Known rows, with every way that one mark hangs from another
Q_28{Q_870 Q_900}: [ 12.2  -6.7   5.6   6.8   4.8  31.6 -13.5 -13.9  -0.6  -5.5  -1.3  42.1
  20.5  13.7  -1.1 -32.2  -5.7   1.3 -13.4  -8.5  10.4 -30.3   0.4  22.2
  17.4  18.5   8.6  18.2  -1.6]
Q_900{Q_28{Q_375{Q_292}} Q_32}: [  3.7   4.6  13.2   5.9 -20.0  51.5 -18.0  23.4 -10.3 -23.3  -1.9  31.9
  13.8 -22.9  14.9 -30.5  22.6  15.6  -5.3 -16.3  -7.6 -11.2 -13.7  42.2
  16.1 -20.7  17.0   7.1  11.0]
Q_315{Q_281}: [  9.8  -3.1  19.2 -22.5   2.4   6.4 -20.6  -6.3   5.0   2.9  -6.4   7.5
  -4.6  11.3   0.3   6.1  32.3  11.6   8.9 -10.8  -6.5 -17.6  -5.4  -2.4
   0.0 -13.1  -7.9  19.5   8.3]
Q_900{Q_28 Q_32}: [ -2.9   3.3  27.0   5.8  -4.1  34.7 -14.8  14.6   1.6   9.9   2.8  22.3
  -5.4 -13.1   7.3 -14.9  24.8  10.8  -5.0 -21.8  -0.1 -20.4  15.6  40.1
  11.0 -16.3  -5.0   6.7   2.6]
Q_870{Q_28}: [ 10.1   0.3  -2.4  -7.5  18.2  10.1 -22.0  -5.8  12.0   1.4  -6.7  25.3
  10.5 -15.6   2.1  -5.9  -0.4 -14.2  -7.4  -1.2  -4.4 -27.7   3.9  32.0
  22.1  13.7 -10.2   4.5   4.0]
Q_315{Q_281{Q_107{Q_32}}}: [ 12.0  10.1  43.4 -48.2 -10.9 -13.5  -3.9  -4.9  12.1  10.9  -6.7  -2.1
  -5.8  41.5  -4.6  15.6  59.0  -6.0  -8.0 -29.0 -17.5 -16.2 -25.1 -27.2
  -4.6 -29.3 -21.7  14.2  12.4]
Q_281{Q_107{Q_32{Q_900{Q_28{Q_870}}}}}: [  6.0  11.9  42.2 -47.5 -25.3   4.7  12.9  13.2  14.5  12.7   8.8  31.8
   7.4  26.4  -3.4  -7.7  33.6 -12.3 -40.9 -44.9 -20.6 -23.1 -39.9 -24.6
   1.8 -34.9 -20.8   0.3  28.6]
Q_32{Q_900{Q_28{Q_375{Q_292 Q_955} Q_870}}}: [ 11.7   1.0  -1.0 -12.7 -25.5  44.6  -5.6  34.5  -3.5 -39.7   1.9  64.5
  32.2 -19.4  16.6 -38.4  10.7   9.4 -33.4 -10.4 -20.0 -12.3 -55.9   4.3
   6.0 -24.2  19.7   5.6  36.4]
Q_281{Q_107{Q_32{Q_900{Q_28}}} Q_315}: [  8.4   9.6  48.0 -60.6 -19.7 -15.2   8.6  13.0  19.5  12.5   5.8  12.4
   1.5  25.7  -7.2   5.1  62.3   0.9 -16.1 -50.0 -26.1 -22.2 -37.0 -34.7
 -12.7 -52.4 -31.9   3.6  40.1]
Q_107{Q_281}: [  5.7  11.2  24.2 -14.3   0.3   2.3 -15.4  -1.9   4.0   7.7  12.0  10.1
  -0.3  -3.1  -6.9   2.1  45.0  -3.1  -0.6 -12.3 -14.9 -17.1  -1.9  21.1
   3.3 -15.1  -6.8  12.5   5.2]
Q_315{Q_281{Q_107{Q_32{Q_900{Q_28{Q_375}}}}}}: [  9.5  10.5  49.1 -63.0 -31.2  -2.9   9.3   9.1   6.3  -2.1  10.2  15.3
   3.8  26.9  -6.4   2.8  50.4   8.6 -20.6 -45.8 -24.3 -19.5 -47.7 -44.3
  -8.2 -47.9 -22.0  13.0  30.5]
Q_870{Q_28{Q_375{Q_292} Q_900}}: [ 17.4  -7.0 -15.6   8.5   9.3  30.7 -22.8  -2.4  -3.1 -39.7  -6.4  40.0
  39.3 -18.0   7.0 -35.4 -10.3  -4.8 -10.5  13.8  -1.6 -28.1 -13.9  44.7
  30.6  27.5  15.2   8.7   3.3]
Q_32{Q_900}: [  2.6  -2.7  17.0 -11.2   0.7  17.9  -8.2   4.7  15.1   3.6  10.9  20.6
   8.2 -12.1   6.9  -5.5  25.0   3.1 -16.6 -12.1 -10.2 -15.9  -6.1   3.6
   5.6  -6.4 -16.4  -6.8  25.1]
Q_375{Q_28{Q_900}}: [ 10.1  -3.2  13.1  18.1  -2.1  19.3 -15.1 -15.0   6.6 -10.0  -7.1  22.1
   6.8 -14.9   8.8 -18.7   3.6   6.8   0.5  11.9  -1.9 -25.4  12.8  41.7
  26.3  32.7   4.3  13.8 -20.5]
Q_281{Q_107 Q_315}: [ 16.7   2.1  27.2 -46.1   2.1  -7.7 -10.9  -9.9  10.0  12.7  -8.5   4.7
  -1.1  23.7  -3.9   7.2  45.4   6.0  14.8 -26.5 -15.2 -16.0 -24.7 -18.8
  -4.0 -30.6 -19.4  15.8  16.7]
Q_955{Q_375{Q_28{Q_870} Q_292}}: [ 22.4   9.4   0.2   2.1 -21.7  33.5 -23.5  15.9  -1.6 -44.3 -36.5  39.7
  22.3   0.3  28.3 -32.0   7.3   0.5  -6.9  15.9 -19.6 -12.9 -40.9  46.6
  22.3   2.2  27.3  14.7  -5.7]
Q_28{Q_870 Q_900{Q_32}}: [ 13.1   0.1  26.8  14.7   6.4  41.1  -6.3  -3.7  -2.2  -3.6  -1.0  34.9
  23.0  20.2  -3.9 -39.7   5.4  -0.9 -20.8 -23.3   9.2 -30.9  19.9  45.0
  17.0   8.4  -0.1  10.4  -8.3]
Q_107{Q_32{Q_900{Q_28{Q_870}}} Q_281{Q_315}}: [  9.5  21.1  55.7 -55.6 -29.5 -13.9  12.2  23.4  13.2   3.6  19.1  27.1
  12.1  21.3 -24.6  -8.9  63.6  -5.0 -30.2 -67.5 -34.6 -31.6 -30.0 -14.1
 -20.0 -62.3 -23.4  10.7  42.5]
Q_107{Q_32{Q_900} Q_281{Q_315}}: [  9.8  21.2  55.6 -46.7 -15.6 -22.5   7.8  13.9  20.3   4.1  19.1   3.1
  10.7  16.8 -19.7   4.9  84.9  -9.4 -22.1 -53.0 -34.5 -21.5 -16.0 -11.5
 -19.0 -49.6 -32.6  -1.0  39.5]
Q_870{Q_28{Q_375{Q_292 Q_955} Q_900}}: [ 20.8  -3.4 -22.3  17.5  11.8  32.8 -22.6  10.4  -3.0 -55.0 -11.0  50.0
  43.9 -21.2  16.1 -39.0   2.3  -7.8 -18.4  29.3  -6.4 -21.8 -23.1  48.0
  27.3  28.3  23.8   6.9   2.5]
Q_955{Q_375{Q_28{Q_870 Q_900{Q_32}} Q_292}}: [ 23.5   7.9  17.5  23.0 -13.9  44.6 -15.6  19.6  -6.1 -50.9 -31.4  37.3
  32.6  11.8  21.1 -50.7   9.1   2.8 -15.3  12.7 -10.6 -21.9 -15.3  76.1
  26.2   9.9  23.4  12.1 -18.6]
Q_315{Q_281{Q_107{Q_32{Q_900{Q_28}}}}}: [  6.6   6.6  53.1 -57.4 -20.3 -12.0   6.5  13.5  13.9  10.3   5.8   9.1
  -5.2  34.1  -7.1  10.2  54.1   3.0 -21.1 -37.7 -24.1 -22.6 -34.9 -32.6
 -10.9 -46.3 -28.5  10.8  28.1]
Q_281{Q_107{Q_32{Q_900}} Q_315}: [ 13.4  11.5  48.5 -58.8 -13.1 -18.3   9.0   4.8  23.3  11.5   3.1   2.9
   7.0  32.6  -8.5   7.7  69.0  -7.2 -17.2 -48.3 -27.8 -17.5 -32.1 -35.5
 -12.6 -44.5 -36.5  -2.5  37.2]
Q_900{Q_28{Q_375{Q_292 Q_955} Q_870} Q_32}: [ 14.2  11.3   8.6   5.8 -23.7  59.9 -12.0  36.5 -14.8 -41.0 -11.0  58.7
  28.7 -11.9  17.0 -47.6  18.1   6.5 -25.0 -16.7 -12.5 -10.4 -33.5  40.0
  12.4 -24.9  29.5  12.2  11.6]
Q_28{Q_375{Q_292 Q_955} Q_870 Q_900{Q_32}}: [ 24.2   5.3   4.2  25.0  -8.3  62.4  -8.9  19.7 -14.9 -57.2 -11.3  56.5
  50.1   5.2  15.0 -61.2  16.9   0.3 -30.2  -0.6  -4.6 -13.3 -21.7  48.9
  18.1   5.7  32.7   9.1   1.2]

Rows
[ 21.9   1.4  23.5  27.5 -10.0  40.5  -9.1  10.1  -2.1 -32.2 -22.3  34.1
  28.2   3.9   7.9 -46.2  -1.0  -2.6 -19.1   1.6 -12.5 -23.7   5.2  76.1
  27.8  14.2  17.7  11.3 -19.1] : Q_375{Q_28{Q_870 Q_900{Q_32}} Q_292}
[  5.6   1.2  12.5 -28.4 -25.9  37.4  -0.3  11.0  -1.7 -10.7  15.7  54.2
  20.2 -16.0   2.5 -29.2  -2.9  13.8 -25.3 -38.4  -9.1 -23.3 -37.0 -13.0
   7.6 -22.9   0.7   8.1  31.6] : Q_32{Q_900{Q_28{Q_375 Q_870}}}
[ 11.3  -2.0  17.9  15.8  26.2  22.1 -12.1  -2.6   8.1  -5.5  -1.3  23.7
  21.8  -2.6  -4.4 -26.7   2.0 -11.4 -17.2  -3.7   4.1 -37.7  31.6  64.0
  25.8  23.1 -13.0   1.1 -11.5] : Q_870{Q_28{Q_900{Q_32}}}
[ 11.0   7.9  14.5  -2.1 -26.4  57.9 -11.6  23.3 -14.5 -25.4  -5.8  48.4
  24.2  -9.0   8.4 -43.4   5.5  10.2 -16.2 -32.5  -7.6 -16.2 -24.5  36.7
  16.3 -26.4  21.1  13.8  12.8] : Q_900{Q_28{Q_375{Q_292} Q_870} Q_32}
[ 25.6  -0.7  -4.2  30.1  -7.5  34.8 -16.6  18.4  -1.5 -51.9 -28.1  53.6
  32.4  -5.6  22.4 -44.1   4.1  -4.9 -22.1  34.0 -17.7 -16.1 -24.4  60.2
  23.8  25.1  35.8  16.3 -13.5] : Q_375{Q_28{Q_870 Q_900} Q_292 Q_955}
[ 23.4  -1.3 -17.7  15.8 -10.1  52.7 -16.9   9.6 -13.4 -59.1 -11.2  63.4
  47.2  -2.2  18.1 -53.3   6.4   2.9 -22.8  14.6  -3.5 -13.6 -41.5  26.3
  18.9  16.1  41.7  17.1   7.9] : Q_28{Q_375{Q_292 Q_955} Q_870 Q_900}
[ 17.2   5.6  20.4   7.5  -8.4  53.4  -2.1 -10.6 -12.1 -21.0   4.1  43.7
  35.7   9.7  -2.8 -50.4   0.9   6.1 -19.7 -34.3   9.5 -26.7   0.9  27.7
  20.1   6.6   8.7  12.5  -4.6] : Q_28{Q_375 Q_870 Q_900{Q_32}}
[ 20.0   2.2  -7.4   7.5  -7.4  47.3 -10.2  -4.7 -11.0 -39.6  -1.5  62.0
  38.6   0.3  10.9 -47.1   3.8   4.6 -21.3  -2.2   4.2 -19.5 -28.2   8.4
  16.2  18.8  27.0  18.8   2.1] : Q_28{Q_375{Q_955} Q_870 Q_900}
[ 21.8   2.9  -2.4  25.2  13.8  41.5 -14.9  19.3  -4.2 -53.6 -11.1  43.6
  46.1 -15.6  12.9 -46.4  12.6 -10.1 -25.2  16.9  -7.9 -22.4  -5.8  68.5
  26.9  19.4  16.1   0.5  -2.6] : Q_870{Q_28{Q_375{Q_292 Q_955} Q_900{Q_32}}}
[ -3.4  18.9  48.8 -30.3 -24.1  -5.8   6.7  24.3  15.1   7.0  28.0  18.4
   2.1  -0.1 -11.0   0.0  63.9  -7.7 -35.0 -38.7 -27.8 -23.8 -16.1   2.5
  -7.1 -38.3 -21.0  -1.8  30.8] : Q_107{Q_32{Q_900{Q_28}} Q_281}
[ 21.3   9.4  13.4  16.5  -5.0  56.7  -2.0   4.9 -12.2 -37.6  -1.7  54.8
  41.2   5.3   7.5 -54.5  14.7   2.5 -28.8 -16.4   3.7 -20.0  -8.9  31.6
  16.1   8.5  18.1  11.8  -4.3] : Q_28{Q_375{Q_955} Q_870 Q_900{Q_32}}
[ 17.5   0.0  14.3   9.3  -8.3  25.7  -8.7 -15.1   1.7 -12.2 -10.7  39.0
  16.3  -0.3   2.5 -32.0 -13.9   1.6 -11.4  -4.2  -2.7 -30.5   1.6  36.8
  26.2  26.4   9.6  20.1 -19.5] : Q_375{Q_28{Q_870 Q_900}}
[ 14.6  12.8  38.0 -51.3 -10.4 -16.1  -3.5  -6.1  17.9  13.4  -7.2   1.0
   0.1  33.5  -5.1  10.6  66.6  -8.0  -1.4 -40.7 -19.9 -16.0 -26.8 -27.2
  -6.7 -35.4 -24.2   7.9  23.0] : Q_281{Q_107{Q_32} Q_315}
[ 12.7   8.8  54.3 -63.3 -26.2  -6.8  11.5  13.4   9.9   8.6   2.3  22.4
   2.6  45.4 -12.2   0.3  40.3  -1.4 -30.7 -50.8 -24.1 -26.6 -43.9 -36.6
 -10.6 -50.7 -24.2  16.0  28.9] : Q_315{Q_281{Q_107{Q_32{Q_900{Q_28{Q_870}}}}}}
[ 10.5  22.7  44.4 -38.1 -12.5 -20.1  -6.3   2.3  14.1   6.2   8.3   1.1
   2.9  17.8 -16.3   7.9  82.4 -10.3  -4.4 -44.5 -26.1 -20.3  -9.7  -2.3
 -13.1 -38.4 -18.8  10.6  22.9] : Q_107{Q_32 Q_281{Q_315}}
[ 23.0   7.3 -17.3  -1.2 -17.7  48.0 -19.8  15.8 -10.2 -49.4 -17.2  57.9
  37.1 -10.0  22.5 -38.3  15.0  -2.2 -19.8   2.5 -14.6  -2.4 -53.6  13.6
  14.2  -3.7  36.8  12.5  17.4] : Q_28{Q_375{Q_292 Q_955} Q_870}
[  8.7   2.2  19.6  16.4  -1.6  46.6  -9.1  -9.8  -7.0 -18.8   9.2  24.6
  24.5  -6.4   4.2 -36.0  20.0  12.5  -7.0 -17.0   9.7 -20.8  13.6  33.7
  20.1  13.4   3.6   5.5  -5.8] : Q_28{Q_375 Q_900{Q_32}}
[ 19.0  13.4   9.9  -7.3 -19.1  27.9 -17.5   0.2   0.8 -25.0 -26.5  37.4
  13.0   1.2  20.2 -24.8   4.9   1.7  -6.1  -0.9 -11.4 -19.0 -27.7  29.1
  20.5   5.1  12.4  17.0 -11.2] : Q_955{Q_375{Q_28{Q_870}}}
[ 25.0   7.8  -4.0  14.2 -14.9  31.2 -18.6  23.8   1.4 -44.2 -32.4  48.8
  23.3 -13.5  25.8 -30.4  12.0  -9.7 -19.7  23.6 -27.2  -6.1 -35.1  48.5
  20.1   8.4  32.1  12.5  -4.4] : Q_375{Q_28{Q_870} Q_292 Q_955}
[ 11.4   3.1  32.5  25.9   0.4  28.2  -7.9  -5.5   5.6  -8.8  -6.0  14.9
   8.7  -9.7   5.7 -25.7  12.7   4.8  -6.4  -0.6  -3.6 -25.5  30.0  62.5
  26.1  23.6  -3.2   6.9 -26.5] : Q_375{Q_28{Q_900{Q_32}}}
[ 21.3  -4.5   3.7  19.8 -11.7  32.3 -16.6   0.9  -1.7 -33.6 -22.3  40.8
  26.2  -1.6  10.4 -39.1 -11.1  -0.6 -12.6  14.2 -11.8 -23.6 -12.8  56.5
  28.6  23.5  25.6  17.4 -12.6] : Q_375{Q_28{Q_870 Q_900} Q_292}
[  7.3   7.9   7.2  14.7 -16.9  53.0 -17.4  37.1 -10.2 -38.9  -6.3  41.5
  18.8 -26.3  24.4 -34.1  35.4  12.3 -13.2  -0.6 -12.2  -4.8 -22.1  45.1
  12.6 -19.1  24.6   5.9  10.9] : Q_900{Q_28{Q_375{Q_292 Q_955}} Q_32}
[ 19.3  11.4  -8.1 -10.2 -14.7  42.3 -12.7   1.2  -7.4 -30.1  -7.2  57.0
  28.0  -8.8  14.9 -31.7  12.2  -0.5 -18.4 -13.8  -6.6  -9.0 -40.7  -3.3
  11.9  -0.5  22.3  14.8  12.3] : Q_28{Q_375{Q_955} Q_870}
[ 18.3   6.5  33.6  17.9  -6.2  34.5  -1.5  -6.5   0.6 -10.7 -11.4  32.5
  18.5   5.2   0.0 -38.7  -4.6  -0.7 -17.5 -16.9  -3.9 -31.2  19.5  56.8
  26.0  17.9   1.5  14.0 -25.7] : Q_375{Q_28{Q_870 Q_900{Q_32}}}
[ 11.7   8.3  53.1 -55.1 -13.6 -15.3   7.5   4.4  17.3   9.5   3.4  -0.2
   0.4  40.8  -7.7  13.4  61.3  -4.8 -22.1 -35.9 -24.9 -17.4 -30.1 -33.8
 -10.4 -38.3 -32.7   5.4  25.5] : Q_315{Q_281{Q_107{Q_32{Q_900}}}}
[ 15.7   6.6  -0.4   9.5 -15.7  27.8 -29.5  16.2   1.8 -43.4 -33.0  24.1
  13.5 -12.8  34.2 -20.5  22.7   5.0   3.3  30.0 -19.2  -8.1 -31.1  51.3
  22.5   7.2  23.4   8.5  -6.2] : Q_955{Q_375{Q_28 Q_292}}
[ 20.3   1.3  11.0  15.8 -11.3  59.5  -9.3   4.4 -15.2 -39.9  -6.0  44.9
  44.6   8.5   4.4 -57.4   3.4   5.2 -20.8 -18.6   1.2 -20.0 -12.0  45.8
  22.2   3.5  23.7  11.3   1.0] : Q_28{Q_375{Q_292} Q_870 Q_900{Q_32}}
[ 18.0  -3.3  -5.2  38.2  -0.5  28.7 -22.2  18.8   3.7 -50.6 -23.8  36.0
  22.5 -20.0  29.3 -31.5  21.3   1.5 -11.1  49.7 -17.5 -10.4 -13.5  64.9
  24.0  31.4  31.5   9.5 -14.0] : Q_375{Q_28{Q_900} Q_292 Q_955}
[ 11.6  13.0  44.2 -66.1 -31.0  -5.9  11.5   9.4  12.5  -0.3   9.9  19.1
  11.0  18.7  -6.2  -3.0  58.7   6.2 -15.2 -58.2 -26.4 -19.8 -50.4 -46.2
 -10.4 -54.0 -25.5   5.5  42.9] : Q_281{Q_107{Q_32{Q_900{Q_28{Q_375}}}} Q_315}
[ 26.8   6.0  15.5  38.0  -6.3  42.9  -8.8  27.6  -2.4 -51.1 -27.8  46.6
  34.2   0.2  19.0 -51.3  13.7  -6.5 -29.8  21.2 -19.3 -15.7  -7.0  80.3
  23.4  15.5  28.3   9.3 -19.5] : Q_375{Q_28{Q_870 Q_900{Q_32}} Q_292 Q_955}
[ 22.4   2.9   0.6  15.5 -15.3  37.0 -22.2  10.8  -4.6 -52.4 -32.0  43.5
  30.4   7.0  25.3 -44.1   0.8   4.8  -9.3  25.2 -10.0 -21.9 -30.5  57.1
  26.5  17.7  31.2  18.0 -13.4] : Q_955{Q_375{Q_28{Q_870 Q_900} Q_292}}
[ 14.3  11.6  49.6 -67.5 -25.1 -10.0  14.1  12.8  15.8  10.4   2.1  26.1
   9.4  38.3 -13.1  -5.8  47.9  -3.3 -24.7 -63.2 -27.1 -26.8 -46.1 -38.4
 -13.4 -57.1 -28.4   8.8  40.7] : Q_281{Q_107{Q_32{Q_900{Q_28{Q_870}}}} Q_315}
[  5.6   0.5 -16.5   4.2 -18.4  43.3 -26.8  25.9  -8.7 -40.2  -6.2  49.1
  16.0 -33.5  28.2 -26.0  23.2  15.0  -5.3  15.6 -11.5  -5.0 -44.0  19.7
  12.6  -7.7  34.4  13.6  18.2] : Q_900{Q_28{Q_375{Q_292 Q_955}}}
[ 18.4  -0.6   3.2  16.5  10.5  39.4 -15.8   5.8  -3.9 -37.8  -5.4  33.2
  40.9 -12.3   3.5 -42.3  -0.4  -6.2 -17.1   1.1  -2.1 -27.9   3.8  65.0
  30.8  17.8   7.3   1.3  -2.8] : Q_870{Q_28{Q_375{Q_292} Q_900{Q_32}}}
[  4.4   6.7  28.6  -3.0 -10.5  41.4  -9.2  14.8  -3.0   7.1  -1.6  38.7
   4.5   1.2   0.0 -28.1   7.3   5.5 -16.8 -37.4  -0.7 -25.8   4.5  36.2
  11.4 -22.2  -0.5  13.3   3.9] : Q_900{Q_28{Q_870} Q_32}
[ 11.7  14.9  16.4  -2.3 -20.9  54.9  -5.1  23.0 -11.8 -23.2  -1.8  57.0
  20.4 -10.6  11.4 -41.3  15.8   8.0 -23.9 -30.7  -5.7 -16.0 -21.6  24.7
  10.9 -22.3  16.0  14.5   6.6] : Q_900{Q_28{Q_375{Q_955} Q_870} Q_32}
[ 16.9   5.3  16.5  30.6  -7.9  38.6 -20.8  19.5  -1.6 -49.4 -28.3  22.7
  24.2  -0.5  28.4 -39.7  25.0   8.0  -5.6  27.3 -10.5 -17.1  -4.1  79.9
  25.6  14.4  19.0   6.6 -20.0] : Q_955{Q_375{Q_28{Q_900{Q_32}} Q_292}}
[ 18.6   3.8 -10.9  -9.9 -21.1  45.8 -19.7   0.7 -10.5 -32.3 -11.7  46.9
  32.1  -6.3  12.1 -34.0   1.0   1.6 -10.7 -14.9  -8.7  -9.1 -43.7  10.1
  18.1  -5.4  28.3  13.5  17.7] : Q_28{Q_375{Q_292} Q_870}
[  3.5   4.0  -8.2  -2.9 -15.1  38.5 -20.4  12.2  -6.0 -23.0   2.2  48.4
   7.8 -32.4  21.6 -19.9  21.0  16.4  -4.1   0.6  -4.5 -10.4 -31.9   4.2
  10.6  -5.2  20.9  15.7  13.0] : Q_900{Q_28{Q_375{Q_955}}}
[ 19.2   6.7   5.3  17.3  16.9  36.5  -9.3   5.7  -1.5 -36.1  -1.5  42.3
  38.3 -15.0   6.6 -40.3  10.1  -9.0 -24.0   2.0   0.0 -27.7   5.6  52.3
  25.2  22.8   2.8   2.1  -7.5] : Q_870{Q_28{Q_375{Q_955} Q_900{Q_32}}}
[  0.4   8.4  21.6  -1.8 -17.3  46.2 -11.9   9.5  -7.4  -6.5   6.9  30.3
   5.7 -22.4   8.0 -24.1  20.3  17.2  -4.1 -31.3  -0.4 -17.1  -1.5  26.4
  13.9 -18.4   2.8   8.7   6.1] : Q_900{Q_28{Q_375} Q_32}
